What can hang from each mark:
J_121: J_801
J_337: J_121 J_214 J_707
J_801: J_214 J_861
J_565: J_121 J_707
J_472: J_707
J_707: J_121 J_214 J_565

Every row comes from one small tree of marks. The marks that hang from a mark follow it in brackets, in the order of their numbers. Every link used is in the known rows. Which tree was each row made from?
Known rows:
J_565{J_121}: [ -3.3  16.9  -1.3 -17.2 -12.4  41.9 -45.7  12.4  41.2   3.3  24.9 -14.9
 -17.3 -40.7 -24.6 -32.2  11.0 -52.2   0.2]
J_472{J_707{J_214}}: [-25.8  -5.6   9.4  59.5 -28.8 -31.1 -33.7  12.5  -7.7 -21.9  -5.6   5.2
  14.8  13.4   5.4 -11.7   7.6 -10.3 -31.9]
J_707{J_121 J_565}: [ 17.2   1.1   4.0  21.7 -19.3  14.6 -17.3  37.1 -35.2 -22.9  26.0  29.9
  -8.4  12.7  -2.4 -31.3   7.6 -21.9  -5.7]
J_337{J_121 J_707{J_214 J_565}}: [-20.0   5.4  26.5   2.2 -32.5  31.5  -0.4  63.3 -51.7   3.3   0.2  25.5
  18.9 -15.8  26.5 -38.7  12.5  20.9  -3.2]
J_565{J_121{J_801{J_214 J_861}} J_707}: [ 29.7 -19.3 -20.5 -79.7  21.1  77.0 -19.7 -10.4  61.5  24.7  -2.3  23.7
 -18.4 -29.5  24.5 -26.1  33.3   1.0  28.9]
J_565{J_121{J_801} J_707{J_214}}: [-15.4 -17.0 -15.8 -31.4   7.4   4.1 -25.7   3.3  23.9  -2.5  -1.6 -19.5
   9.3  28.1  -8.3 -19.2  21.4  -9.4  28.7]
J_707{J_214}: [ -8.1 -17.5  15.0  32.5 -28.3  -4.9 -48.4  37.5 -16.4 -18.1  -3.6   0.0
  11.6  14.6   0.5 -12.8  10.0 -31.1 -12.3]
J_707{J_121{J_801{J_861}} J_214 J_565}: [ 10.4 -32.8 -11.6  27.0  -0.5   1.4   6.0  52.4 -14.4 -19.3 -14.7  47.2
  22.1  78.6  37.3  -6.0  17.9  10.0 -38.3]
J_707{J_121}: [  7.4   5.6   5.2  22.3 -17.9  17.7 -42.3  24.4 -21.7 -20.1  13.4   3.7
  -1.9   9.6 -21.9 -14.9  14.6 -34.8  -4.1]
J_801{J_214}: [ 34.1  -6.1  19.3   6.8 -26.2  49.0 -55.7  15.1  -7.8   1.8   5.3  26.9
 -17.9 -30.0   2.4 -19.8  19.3 -39.2  37.8]
J_337{J_121 J_707{J_214}}: [-32.1  12.0  29.7   4.4 -32.7  35.4 -24.8  47.9 -42.2   7.6 -13.0   2.2
  29.3 -12.5   6.6 -21.8  21.2  11.8  -2.5]
J_472{J_707{J_121 J_214 J_565}}: [-30.8  -8.9   0.8  69.4 -11.3 -48.6   4.9  31.8 -57.5 -38.7   5.0  27.2
   9.0  35.0  24.7 -16.6   3.9   6.3 -38.6]
J_707{J_565{J_121}}: [  5.1  14.1  -1.1 -18.7 -14.4  39.7 -24.3  27.2  29.3   1.4  35.2  10.0
 -22.0 -37.5  -5.5 -49.9   3.9 -41.1   3.3]
J_337{J_707}: [ 26.8   1.2  25.1 -15.9 -41.6  44.2 -42.8  26.3  37.7  -0.2  -2.0  11.3
   4.4 -33.5 -10.3 -33.0  14.9   2.9  25.5]
J_337{J_121 J_214 J_707}: [ 20.3  35.8  11.4 -25.2 -45.8  66.5 -27.8  53.0 -42.5  29.6 -11.6   5.1
  -2.6 -53.7  -1.1 -35.8  22.6  10.1  34.0]
J_121{J_801{J_861}}: [ 46.3 -20.8  -8.7  -4.4 -23.5  55.3 -41.8  15.9  77.9   9.8  -9.2  27.0
  16.5  28.4  -2.3 -15.5  22.1 -10.6  -7.4]
J_472{J_707{J_121{J_801}}}: [  1.6   8.2 -12.0  51.5 -12.2  -4.8 -19.9 -15.7  15.1 -20.0  -8.2  14.1
  17.1  64.7 -25.3   0.4  20.1  -6.4   8.7]

Write each row's tree:
[-21.7 -14.8 -22.8  14.3   7.5   2.6  14.6  12.9  68.2  -2.3  -9.6  29.9
  14.0  28.3  43.3 -22.4  14.0  10.3 -53.1] -> J_472{J_707{J_214 J_565{J_121{J_801{J_861}}}}}
[ 32.7   1.0  -4.5 -21.8  -0.1  61.9 -19.1   5.2  35.6  13.0   6.1  40.2
 -23.3  -4.6   4.8 -30.1  19.2 -39.5  57.4] -> J_707{J_565{J_121{J_801{J_214}}}}
[-21.3  -9.1  20.6  17.9 -16.9  -3.7 -19.3  47.4 -41.2 -26.4 -20.0   4.2
  16.7  18.6   9.3  -8.2  17.9  17.1  -6.7] -> J_337{J_707{J_121 J_214}}
[ -8.6 -24.5 -17.8  53.8   1.7 -23.2  21.3  27.4   0.9 -24.4 -19.5  51.6
  26.9  79.9  44.7  -3.9  16.2  29.3 -53.3] -> J_472{J_707{J_121{J_801{J_861}} J_214 J_565}}
[-15.3  20.6  -8.1   9.2 -14.2   8.7 -10.1   1.4  44.3  -4.1  34.8  12.4
 -21.0 -37.5   2.4 -48.3   1.9 -16.7 -19.3] -> J_472{J_707{J_565{J_121}}}
[ 55.5 -22.9  -0.9 -11.9 -11.9  75.4 -40.2   9.6  50.3  15.2 -19.6  51.2
  -0.5  10.7  18.1  -7.6  30.4 -15.6  18.6] -> J_121{J_801{J_214 J_861}}
[-22.4  -3.1   1.1   2.4  -6.6   4.3 -18.9  42.8  -4.7 -11.8  17.8   3.8
 -10.2 -10.6  16.7 -36.1   2.9 -34.2 -18.9] -> J_707{J_214 J_565{J_121}}
[-12.8 -13.5   7.6  45.6 -11.7 -21.8 -11.0  54.3 -72.1 -33.9  10.1  24.8
   3.3  38.3  20.0 -18.2   5.2 -17.6 -22.9] -> J_707{J_121 J_214 J_565}
[-18.9 -20.6   0.3   7.1  -0.9 -26.9 -21.6  27.9 -76.7 -31.6   9.1  -5.1
   9.0  28.5   9.2 -13.5  15.4   2.2  -5.4] -> J_565{J_707{J_121 J_214}}
[ -7.7 -16.4  -1.4  45.7  -7.7 -12.6 -26.5  27.6 -29.3 -27.2 -23.1   7.5
  24.8  91.7 -13.1  13.9  21.9 -21.0  12.3] -> J_707{J_121{J_801} J_214}
[ 68.1  -8.4 -18.6 -28.6 -18.4  52.4  14.7  60.1   4.1   6.8 -31.4  56.4
  -2.8  14.4  41.2 -28.4  22.7  48.8  14.4] -> J_337{J_214 J_707{J_121{J_801{J_861}} J_565}}
[-17.2 -10.7  -8.5  72.6  -6.7 -45.7   8.0  15.3 -32.0 -32.9 -13.2  34.6
  20.8  90.6  13.9  -0.9  11.1   7.4  -7.8] -> J_472{J_707{J_121{J_801} J_214 J_565}}
[ 15.7 -10.0 -14.3  30.4   7.2  34.0  -8.0 -11.5  23.6  -3.1 -25.9  54.6
   2.7  36.0  26.4   6.2  32.2  14.4 -14.6] -> J_472{J_707{J_121{J_801{J_214 J_861}}}}
[ 36.5  -8.5 -14.3 -41.3   9.9  81.6  -7.2  16.0  65.7  20.2   0.7  55.0
 -21.4 -15.8  35.7 -31.6  23.4 -15.7  12.6] -> J_707{J_565{J_121{J_801{J_214 J_861}}}}
